Known rows, with every way that one mark hangs from another
[q_723 [q_785 q_643 [q_713 q_748]]]: [-0.24 -0.31  0.08  0.00 -0.19  0.08  0.37  0.16 -0.46 -0.02 -0.38 -0.10
 -0.10 -0.06 -0.17  0.03  0.10  0.04  0.33  0.23]
[q_785 q_643 q_713 q_723]: [-0.28 -0.05  0.06 -0.07 -0.47  0.00  0.21  0.21 -0.22 -0.03 -0.30  0.14
 -0.20 -0.01 -0.14  0.16  0.13  0.02  0.27  0.06]
[q_785 q_723]: [-0.12  0.01  0.06  0.14 -0.18  0.00 -0.02  0.02 -0.07 -0.10 -0.14 -0.04
 -0.07  0.23  0.04  0.11 -0.07  0.05  0.07  0.14]
[q_785 q_643 [q_713 q_748] q_723]: [-0.24 -0.15 -0.10 -0.15 -0.36  0.03  0.32  0.20 -0.31 -0.08 -0.33  0.02
 -0.22 -0.08 -0.16  0.12  0.16 -0.13  0.24  0.11]
[q_723 [q_785 q_713]]: [-0.11 -0.08  0.26  0.08 -0.13  0.11  0.09  0.04 -0.30  0.08 -0.35 -0.04
 -0.12  0.04 -0.10 -0.04  0.04  0.23  0.35  0.23]
[q_61 [q_113 q_232]]: [ 0.08  0.31  0.14 -0.09  0.31 -0.06 -0.31  0.02  0.25  0.24  0.07  0.00
  0.21  0.01 -0.08 -0.02 -0.20  0.28 -0.07 -0.03]
[q_232 [q_113 q_61] q_713]: [ 0.18  0.01  0.03  0.05  0.22  0.04 -0.38 -0.23  0.51 -0.08  0.14 -0.05
  0.10 -0.08  0.00 -0.16 -0.07  0.03 -0.28 -0.15]
[q_113 q_61 [q_232 [q_713 q_785]]]: [ 0.15  0.27 -0.21 -0.06  0.22  0.00 -0.28 -0.15  0.28  0.17  0.25  0.09
 -0.01 -0.12  0.07 -0.18 -0.09 -0.08 -0.05 -0.25]
[q_785 q_643 q_723]: [-0.30 -0.14  0.02  0.12 -0.34 -0.06  0.18  0.15 -0.13 -0.17 -0.15  0.04
 -0.05  0.17  0.00  0.22  0.00 -0.03  0.06  0.07]
[q_479 q_723]: [ 0.05 -0.02  0.18  0.17 -0.06  0.18 -0.09  0.09 -0.16 -0.01 -0.09  0.06
 -0.03  0.11  0.21  0.14 -0.10  0.24  0.09  0.20]
[q_479 [q_723 [q_785 q_643 [q_713 q_748]]]]: [-0.10 -0.30  0.13  0.01 -0.33  0.16  0.41  0.27 -0.58 -0.02 -0.30  0.07
 -0.20 -0.02 -0.02  0.05  0.15  0.19  0.39  0.33]
[q_479 [q_723 q_785]]: [-0.02 -0.15  0.26  0.24 -0.19  0.15  0.14  0.13 -0.39 -0.04 -0.15  0.03
 -0.10  0.23  0.17  0.03 -0.03  0.35  0.24  0.35]
[q_479 [q_723 [q_785 q_643]]]: [-0.15 -0.27  0.24  0.22 -0.31  0.10  0.29  0.23 -0.43 -0.10 -0.15  0.07
 -0.07  0.19  0.12  0.11  0.01  0.29  0.26  0.33]
[q_232 q_113 [q_713 q_748 [q_785 q_643 q_723]]]: [ 0.10 -0.19 -0.07 -0.02 -0.12 -0.10  0.24 -0.04  0.03 -0.27  0.17 -0.10
  0.04  0.07  0.09  0.08  0.22 -0.37 -0.30 -0.08]
[q_723 [q_785 q_643]]: [-0.29 -0.28  0.21  0.23 -0.17  0.00  0.24  0.13 -0.29 -0.10 -0.21 -0.09
  0.04  0.17 -0.03  0.10 -0.04  0.11  0.18  0.20]
[q_113 q_61 q_232]: [-0.01  0.26 -0.12 -0.08  0.25 -0.03 -0.26 -0.10  0.21  0.19  0.07  0.06
 -0.07 -0.18 -0.06 -0.18 -0.24  0.20 -0.03 -0.07]
[q_232 [q_113 q_61]]: [ 0.12  0.06  0.12  0.04  0.27 -0.11 -0.21 -0.23  0.27 -0.03  0.07 -0.05
  0.01 -0.13 -0.07 -0.13 -0.08  0.24 -0.38 -0.05]
[q_61 [q_113 [q_232 q_713]]]: [ 0.14  0.29  0.06 -0.09  0.27  0.07 -0.45  0.03  0.44  0.20  0.17  0.01
  0.27  0.05 -0.01 -0.05 -0.21  0.13  0.01 -0.11]

Rows
[ 0.32 -0.04 -0.12 -0.03  0.33 -0.07 -0.08 -0.31  0.23 -0.09  0.22 -0.13
  0.07 -0.15  0.03 -0.14  0.09 -0.22 -0.44 -0.18] -> [q_232 [q_113 q_61] [q_713 q_748 q_785]]
[ 0.07  0.22  0.05 -0.08  0.17 -0.07 -0.17  0.07  0.26  0.17  0.26  0.09
  0.29  0.01  0.00  0.06 -0.03  0.01 -0.08 -0.21] -> [q_61 [q_113 [q_232 [q_713 [q_785 q_643]]]]]
[ 0.21  0.33  0.07 -0.07  0.29 -0.04 -0.32 -0.03  0.32  0.22  0.25  0.04
  0.26  0.05  0.03 -0.01 -0.08  0.06 -0.08 -0.15] -> [q_61 [q_113 [q_232 [q_713 q_785]]]]
[ 0.22 -0.08 -0.13 -0.05  0.31  0.07 -0.27 -0.26  0.40 -0.12  0.11 -0.18
  0.07 -0.17 -0.03 -0.18 -0.04 -0.11 -0.31 -0.13] -> [q_232 [q_113 q_61] [q_713 q_748]]
[ 0.12  0.21 -0.04 -0.01  0.13  0.11 -0.21 -0.04  0.18  0.10  0.18  0.00
  0.08  0.05  0.21  0.03 -0.13 -0.16  0.05 -0.15] -> [q_113 [q_232 [q_713 q_785]]]
[-0.04  0.17 -0.27 -0.10 -0.11 -0.10 -0.02 -0.01  0.18  0.06  0.24  0.22
 -0.11 -0.04  0.02 -0.12  0.01 -0.15  0.02 -0.23] -> [q_113 q_61 [q_232 [q_713 [q_785 q_643 q_723]]]]
[ 0.03 -0.06 -0.10  0.04 -0.01 -0.13  0.27 -0.09 -0.36 -0.11 -0.04 -0.12
 -0.07  0.13  0.07  0.13  0.10 -0.23 -0.13  0.10] -> [q_713 q_748 [q_785 q_723]]
[ 0.16 -0.14 -0.14 -0.04  0.19 -0.12  0.06 -0.19  0.18 -0.15  0.25 -0.07
  0.10 -0.19 -0.02 -0.06  0.14 -0.26 -0.44 -0.22] -> [q_232 [q_113 q_61] [q_713 q_748 [q_785 q_643]]]
[ 0.10  0.14 -0.07 -0.15  0.24 -0.07 -0.07  0.06  0.18  0.14  0.22 -0.01
  0.27 -0.03 -0.03  0.06 -0.01 -0.11 -0.11 -0.15] -> [q_61 [q_113 [q_232 [q_713 q_748 [q_785 q_643]]]]]
[-0.13 -0.19 -0.12  0.03 -0.16 -0.17  0.45  0.04 -0.41 -0.17 -0.05 -0.07
 -0.04  0.10  0.03  0.23  0.15 -0.29 -0.13  0.04] -> [q_713 q_748 [q_785 q_643 q_723]]
[ 0.06  0.23 -0.21 -0.07  0.19  0.13 -0.42 -0.11  0.43  0.14  0.13  0.06
  0.00 -0.13  0.02 -0.21 -0.22  0.01  0.05 -0.18] -> [q_113 q_61 [q_232 q_713]]
[-0.28 -0.21  0.22  0.08 -0.28  0.06  0.27  0.17 -0.36  0.02 -0.36  0.01
 -0.10 -0.01 -0.14  0.07  0.08  0.16  0.36  0.17] -> [q_723 [q_785 q_643 q_713]]
[-0.07 -0.01 -0.08 -0.15 -0.20  0.07  0.14  0.05 -0.24 -0.02 -0.33 -0.05
 -0.24 -0.03 -0.13  0.02  0.09 -0.06  0.22  0.17] -> [q_785 [q_713 q_748] q_723]
[ 0.25 -0.02 -0.18 -0.07  0.10 -0.14  0.02 -0.27  0.18 -0.18  0.24 -0.06
 -0.06 -0.02  0.00 -0.20  0.19 -0.25 -0.37 -0.12] -> [q_232 [q_113 q_61] [q_713 q_748 [q_785 q_723]]]
[ 0.00  0.16 -0.21 -0.08  0.10 -0.05 -0.13 -0.05  0.22  0.12  0.26  0.14
  0.01 -0.14  0.04 -0.09 -0.07 -0.13 -0.04 -0.27] -> [q_113 q_61 [q_232 [q_713 [q_785 q_643]]]]
